Each row was made from one walk, in order. Every step used is in the known rows, and no mark comes twice. Write each row's walk.
In the rows, zero is written as 128.
Known rows
tosil > moni > mevat > fota: [ 87 159 155 114 108 150 105 133 102 122 123 125 202 138 135 158 105 133
 116  93 147 108 154 169 118 124 118  85 131 117 119 140 181 103 160 158
 111 166 160]
defuvir > fota > navo > moni > mevat > tasob: [155 146 186 119 114 184 112 126 114 129 185 140 111 129 153  92 144 117
 145 139 129 144 116 156 147 144 120 115 111 118 128 141 130 112 204  96
 146 146 211]
fota > navo > moni > mevat > tasob: [161 135 173 117 119 187  91 132 121 133 182 142 119 139 155  82 132 130
 139 183 135 152 128 137 131 118 128 130 109 122 139 143 140  89 206 111
 117 160 177]
takoved > bibi > mevat > moni: [121 130 119 165 135 121 174 124 105 141 106  85 206 138 140 114  92 137
 148  79  87 102 130 145 128 109 164 118 132 130 128 151 154 109 179 163
 120 190 163]
vivub > defuvir > fota > navo > tasob: [ 90 107 133 115 118 108 125 113 145 133 147 152 156 101 134 115 112 114
 127 130  67 133 158 189 152 154 155 118 147 154 125 149 146  97  94 113
 116 127 153]
vivub > defuvir > fota > mevat: [138 124 134 131 100 134 159 101 115 156 123 130 167 113 140  84 116 125
 152 113  79 114 110 199 170 136 188  79 121 130 130 152 153 129 103 144
 137 165 143]
takoved > libopip > bazo > fota > navo > moni: [ 93  83 156 161 146 105 116 161  96 158 150 177  74 121 133 118 124 152
 164 135 180 203 159 128 107 161 101 164  88 153 116 127 137 127 175 119
 104 160 158]
moni > mevat > bibi: [123 129 128 104 109 173 153 117  96 141 118 138 150 162 130 127 122 174
 109 130 147 127 129 115 128  97 147  91 153 149 110 124 150 124 158 148
 107 160 145]
tozul > navo > moni > mevat > bibi: [134 106 119 104 122 209 117 150  75 129 131 158 130 187 128  99 128 166
 145 160 168 117 144  63 151 113 112 136 140 180 106 135 137 115 181  76
 127 150 141]
bazo > fota: [121 139 131 154 130 104 156 130 105 142 116 143 131 131 135 125 109 142
 131 124 138 132 132 140 129 117 152 117 103 152 143 138 140 128 163 157
 108 168 130]
mevat > bibi: [119 132 124 123 121 128 157 144 104 135  99 137 145 144 139 127 109 156
 119 113 136 145 127 100 118 110 148 118 149 148 111 132 132 129 149 163
 125 154 131]
moni > mevat: [138 145 145 117 101 168 150 117 106 140 146 122 159 149 137 112 113 145
 117 147 126 117 133 149 131  96 139  87 129 152 128 124 162 105 166 154
 108 161 160]
bibi > mevat: [139 153 141 128 138 122 152 143 134 153 122 108 190 125 126 117 100 120
 142 110  82 126 121 160 123 112 151 115 118 147 133 145 131 104 148 170
 116 168 125]
tosil > vivub > zipof: [154 178 145 115  72 125 161 113  80 139 145 108 175 127 166 121  80 142
  81 124 120 146  98 140 147 141 116 121 139 152 122 141  76 112 157 198
 163 176  94]
moni > mevat > fota: [128 143 142 137 100 151 134 106  72 124 129 116 179 154 127 131 119 151
 101 139 148 128 133 156 130 107 153  91 139 136 141 133 172 116 154 154
 132 157 173]
tozul > mevat > fota > defuvir: [109 121 176 164 100  85 112 126  66 148 125 113 196 128 136  84 105 146
  84 121 186 150  97 142 107 135 165  79 125 124 136 127 120 137 175 165
 120 159 132]
fota > defuvir: [139 135 148 166 118 118 140 150 112 139 137 129 158 129 137 112 100 140
 118 131 116 142 107 141 131 107 157  91 106 142 126 132 143 112 172 179
 127 161 124]
defuvir > fota: [128 157 153 136 108 124 171 139 109 131 131 117 149 121 143 122 111 113
 135  85 110 125 120 151 138 133 131  98 126 146 120 130 135 133 157 153
 154 141 178]
libopip > bazo > fota > mevat: [128 120 124 166 116  80 126 112  79 158 120 159 138 125 124 123 110 151
 139 115 218 138  99 155 134 145 170  95  68 154 118 139 135 119 170 154
 112 166 113]
bazo > fota > mevat: [136 131 133 171 139 107 130 126 105 157 123 140 140 130 125 108 114 158
 122 122 129 120  96 154 147 119 170  96  86 141 151 147 153 137 158 154
 115 178 103]
fota > navo > moni: [134 138 154 128 142 150 105 166 129 130 163 153 122 128 145 116 115 135
 124 161 111 165 129 119 126 132 110 151 108 146 124 146 133 110 158 127
 122 143 143]
sibopur > mevat > moni: [121 134 117 189 106  89 135 117  96 127 113 105 169 131 156 108  92 150
 117  84 165 172 126 105 122 117 143 118 148 168 142 150 137 102 178 195
 129 175 159]
sibopur > mevat > tasob: [148 142 139 162  96  90 131 127 104 134 114 114 165 109 170  61 101 126
 148  97 159 178 115 114 120 116 157 113 127 146 150 151 125  92 212 184
 136 179 149]
vivub > defuvir > fota: [123 132 131 113  91 133 184 105 116 142 114 133 157 114 151 101 110 110
 160 115  89 125 144 186 152 137 171 100 137 140 123 146 140 122 106 145
 130 154 170]
tosil > vivub > defuvir > fota > mevat: [121 130 139 127  74 129 169  94 108 151 138 113 163 102 152  78  94 151
 121 107  70 111 103 211 181 161 168  95 124 131 114 153 141 136  84 173
 152 180 117]
bazo > fota > navo > moni > mevat > tasob: [148 128 164 135 135 166  95 118 113 139 170 164  93 139 144  96 142 146
 140 177 156 149 129 145 137 127 143 135  89 122 153 149 139 108 209  99
 100 173 162]
tozul > likuf > libopip > bazo: [ 78 147 146 152  81  92 164 106  87 151 107 100  95  79 147 106  77 159
  90 126 160 159 152 133  83 105 123  69  99 130  81 123 140  99 134 220
 114 174 163]
takoved > bibi > navo > moni > mevat: [134 107 122 113 123 215 157 147  67 124 147 141 173 180 137  80 114 152
 152 144 136  87 144  91 173 111 125 126 107 169 116 133 182 109 210  64
 123 166 172]
sibopur > navo > moni > mevat > fota: [124 130 151 122 105 198 115 145  52 114 169 127 145 178 108 130 128 142
 118 177 163 101 127 127 153 122 138 111 109 133 131 123 179 124 170  85
 136 153 173]
libopip > likuf: [128 180 133 147 101 134 142 126 118 133 141 119 150 112 144 134  93 117
 105 126 135 132 114 126 108 129 165  88 117 114 130 152 114  81 135 179
 118 141 132]
takoved > bibi > navo: [115 110 108 149 124 131 166 168  81 119 119 124 191 159 142  75 104 126
 152  99 111  98 144 102 154 115 153 142 124 165 128 146 161 101 198 102
 135 150 151]
likuf > libopip > bazo: [ 80 116 134 141  91  81 144 129  90 137 123 113 124 112 135 109  77 153
 110 131 165 149 154 109  97 116 115 101 111 170  97 125 143  99 154 177
 120 151 154]
likuf > libopip > bazo > fota > navo: [ 52  99 130 170 125  50 106 131 100 138 139 153  87 108 122 122 101 165
  98 130 170 167 156 126  94 140 126 131  94 165 119 150 131 109 154 150
  94 144 130]
libopip > bazo > fota: [114 127 121 146 107  77 150 117  80 144 112 160 128 126 135 140 106 133
 146 116 225 150 134 143 116 144 155 116  86 165 111 131 122 111 174 156
 105 156 141]
navo > moni > mevat > tasob: [175 143 167 107 100 197 136 116 101 138 153 124 130 143 158  84 117 134
 154 178 151 130 126 129 140 104 131 105 104 126 131 124 150 100 210 127
 126 179 185]
likuf > libopip: [ 87 128 142 146 115 108 149 143 116 136 128  95 127 117 136  92  80 161
  96 139  76 131 151 106 111  90 114 101 128 155 130 132 162 117 143 179
 122 161 144]
moni > mevat > tasob: [162 144 159 124  90 160 140 110 106 140 146 110 152 139 155  77 118 126
 144 149 140 123 130 152 128  94 155  96 126 126 142 129 149  88 204 150
 118 169 180]
libopip > bazo > fota > navo: [100 119 127 159 125  65 109 133 101 138 139 177 116 121 131 139 120 131
 130 123 211 172 134 155 106 158 154 143  91 161 118 150 113 101 169 139
  97 137 133]
sibopur > zipof: [140 159 146 135  95 115 164 122  83 150 135 110 171 128 154 104  92 144
 108 108 100 167 100 112 153 114 119 115 142 161 142 145 121 115 160 164
 159 182 127]

Which walk is each row?
[169 120 148 118 112 195 115 143  86 126 165 131 149 171 144  63 123 119
 166 174 157 116 138 104 162 113 131 143 108 149 138 134 142  75 222  78
 135 161 184] : bibi > navo > moni > mevat > tasob
[134 124 126 140 130 130 133 141 103 150 108 134 153 142 127 110 116 172
 112 111 127 133  91 112 138 110 164  97 131 137 118 139 143 136 147 161
 131 164 102] : fota > mevat > bibi
[107 124 137 124 109 122 141 119 135 136 140 150 145 109 146 101 125 107
 145 120  73 147 146 197 142 149 168 127 142 135 129 164 130 111 102 129
 123 136 162] : vivub > defuvir > fota > navo
[149 133 159 149 115 184 116 118  64 128 148 140 157 157 121 135 117 174
 101 167 159 141 109 137 150 114 146  76  97 127 126 128 172 131 173 140
 141 174 157] : navo > moni > mevat > fota > defuvir
[143 131 134 187 121 113 120 123 107 141 136  97 163 140 138 106 102 146
 115 121 121 123 101 139 140 108 158 106 124 133 141 142 153 109 159 174
 134 170 149] : fota > mevat > moni
[138 129 136  87 119 212 149 123  90 141 129 152 128 166 133 132 120 184
 120 157 158 133 128  92 138 107 121 101 131 151 102 119 151 137 164 127
 114 170 151] : navo > moni > mevat > bibi
[134 131 150 167 104 145 121 112  69 128 140 126 179 154 118 130 117 164
  90 139 147 134 109 163 138 105 173  69 121 127 136 133 172 121 168 164
 134 165 153] : moni > mevat > fota > defuvir
[ 97 132 155 136 135  97 116 147 137 122 162 138 147 107 126 133 113 117
 103 101  88 135 132 155 138 152 115 115 135 159 123 134 139 109 145 121
 140 112 162] : defuvir > fota > navo > tasob
[131  85 107 112 130 176 138 133  86 143 115 168 153 159 122  86 130 146
 168 118 116 116 115 118 199 156 171 132 124 151 108 158 135 137 114  65
 153 158 132] : vivub > defuvir > fota > mevat > bibi > navo > moni
[143 150 156 153 117 124 149 133 108 146 139 115 158 121 133 104 117 129
 126  83 100 114  83 164 156 134 147  76 110 134 126 137 147 141 153 150
 160 149 152] : defuvir > fota > mevat
[ 68 100 140 152 136  89 100 135  95 139 148 167  66 112 124 128 101 177
 107 157 182 174 153 100 105 149 100 138  72 166 109 146 130 121 160 127
 101 155 136] : likuf > libopip > bazo > fota > navo > moni
[114 146 144 158 153  94  95 147 118 130 133 120 196 125 112 137 121 124
 110 108  86 158 120 177 113 138 163 145 133 125 151 173 131 102 131 155
 132 146 132] : bibi > mevat > fota > navo
[127 134 138 141 124 129 151 134  97 146 112 131 146 135 125 120 126 157
 120  68 120 124  79 128 153 135 156  82 134 131 107 136 135 160 145 147
 161 151 135] : defuvir > fota > mevat > bibi
[129 109 116 132 135 169 159 175  75 120 127 140 170 162 145  81 102 137
 162 127 124 105 142  77 164 123 126 152 102 167 117 141 161 114 202  78
 141 159 157] : takoved > bibi > navo > moni
[139 136 159 110 130 194 102 138 121 136 181 154 126 147 137 117 126 152
 113 178 124 146 131 136 135 121 109 124 112 149 124 137 152 107 166 114
 107 150 158] : fota > navo > moni > mevat
[122  80  97 146 144 119 107 145  49 145 112 195 125 171 105 126 125 171
 154 121 252 142 103  73 163 164 156 147  73 175  97 145 116 128 182  78
 128 159 103] : libopip > bazo > fota > mevat > bibi > navo > moni
[102 122 141 136 140  99  96 154 144 127 158 139 154 115 129 123 101 132
  96 147  93 144 142 138 125 128 124 132 134 163 133 136 150  84 147 136
 110 125 128] : fota > navo > tasob
[123 107 119 133 121 197 141 136  33 108 131 135 192 187 125 100 120 160
 133 137 155  98 144  99 172 123 140 129 117 152 127 143 192 119 199  64
 148 163 186] : takoved > bibi > navo > moni > mevat > fota
[ 98 128 139 150 161  81  78 141 127 127 139 123 208 117 100 151 107 131
  94 118  79 146 132 170 121 143 149 135 138 144 147 158 145  90 124 138
 126 136 123] : bibi > mevat > fota > navo > tasob
[121 130 131 206 111  77 114 129  66 124 108 131 191 123 134 114 101 167
  96  86 170 191  96 123 130 126 174  86 120 147 144 156 148 125 175 196
 151 176 122] : sibopur > mevat > fota > defuvir
[127 108 112 116 143 164 134 177  85 122 119 158 140 175 128 114 114 150
 143 135 153 139 134  55 154 129 123 167 128 173 108 137 125 117 169  92
 139 146 134] : mevat > bibi > navo > moni
[117 106 110 116 121 169 135 142  82 127 128 144 168 190 114 107 128 156
 121 125 152 113 141  93 150 106 149 132 157 173 118 134 145 102 170 100
 116 143 143] : moni > mevat > bibi > navo
[ 96 119 144 139 126 128  76 115 101 115 161 136 177 141 110 145 120 157
  68 153 124 135 144 159 131 127 137 109 149 150 144 138 178  92 144 122
 119 128 156] : moni > mevat > fota > navo > tasob
[129  92 107 152 168 146 113 158  75 144 116 177 127 175 105 111 129 180
 139 126 165 125 101  73 177 138 153 149  90 163 128 153 136 145 169  77
 130 170  92] : bazo > fota > mevat > bibi > navo > moni
[114 137 148 147 118 140  93 121  92 118 156 134 165 149 122 129 134 147
  83 144 131 149 132 166 122 122 152 119 144 133 147 152 161 106 150 138
 124 137 167] : moni > mevat > fota > navo
[137 120 133 130 121 189 111 139  53 112 149 138 174 186 115 115 124 144
 123 159 164 121 140 108 164 126 129 139 120 161 138 139 167 103 173  82
 148 149 179] : bibi > navo > moni > mevat > fota
[141 124 130 130 136 159 130 175  97 124 146 142 150 160 134  96 105 120
 152 151 133 128 139  87 157 126 114 162 105 176 126 137 137  96 177  97
 140 145 150] : bibi > navo > moni
[119 103  97 137 137 141 123 167  73 123 105 164 157 163 133  96 110 168
 139  98 184 176 124  30 153 137 124 158 136 196 115 152 121 118 184 109
 140 164 119] : sibopur > mevat > bibi > navo > moni
[128 144 151 143 163 130  89 154 113 131 141 135 174 129 115 143 120 133
 120 135  96 166 119 153 124 148 138 153 111 126 140 167 130 114 137 130
 138 155 136] : bibi > mevat > fota > navo > moni
[105  94 116 143 146 113 119 153  92 129 128 140 177 154  97 113 119 149
 116  72 120  98 102  98 186 151 141 109 139 174 111 133 144 126 152  81
 163 123 126] : defuvir > fota > mevat > bibi > navo > tasob
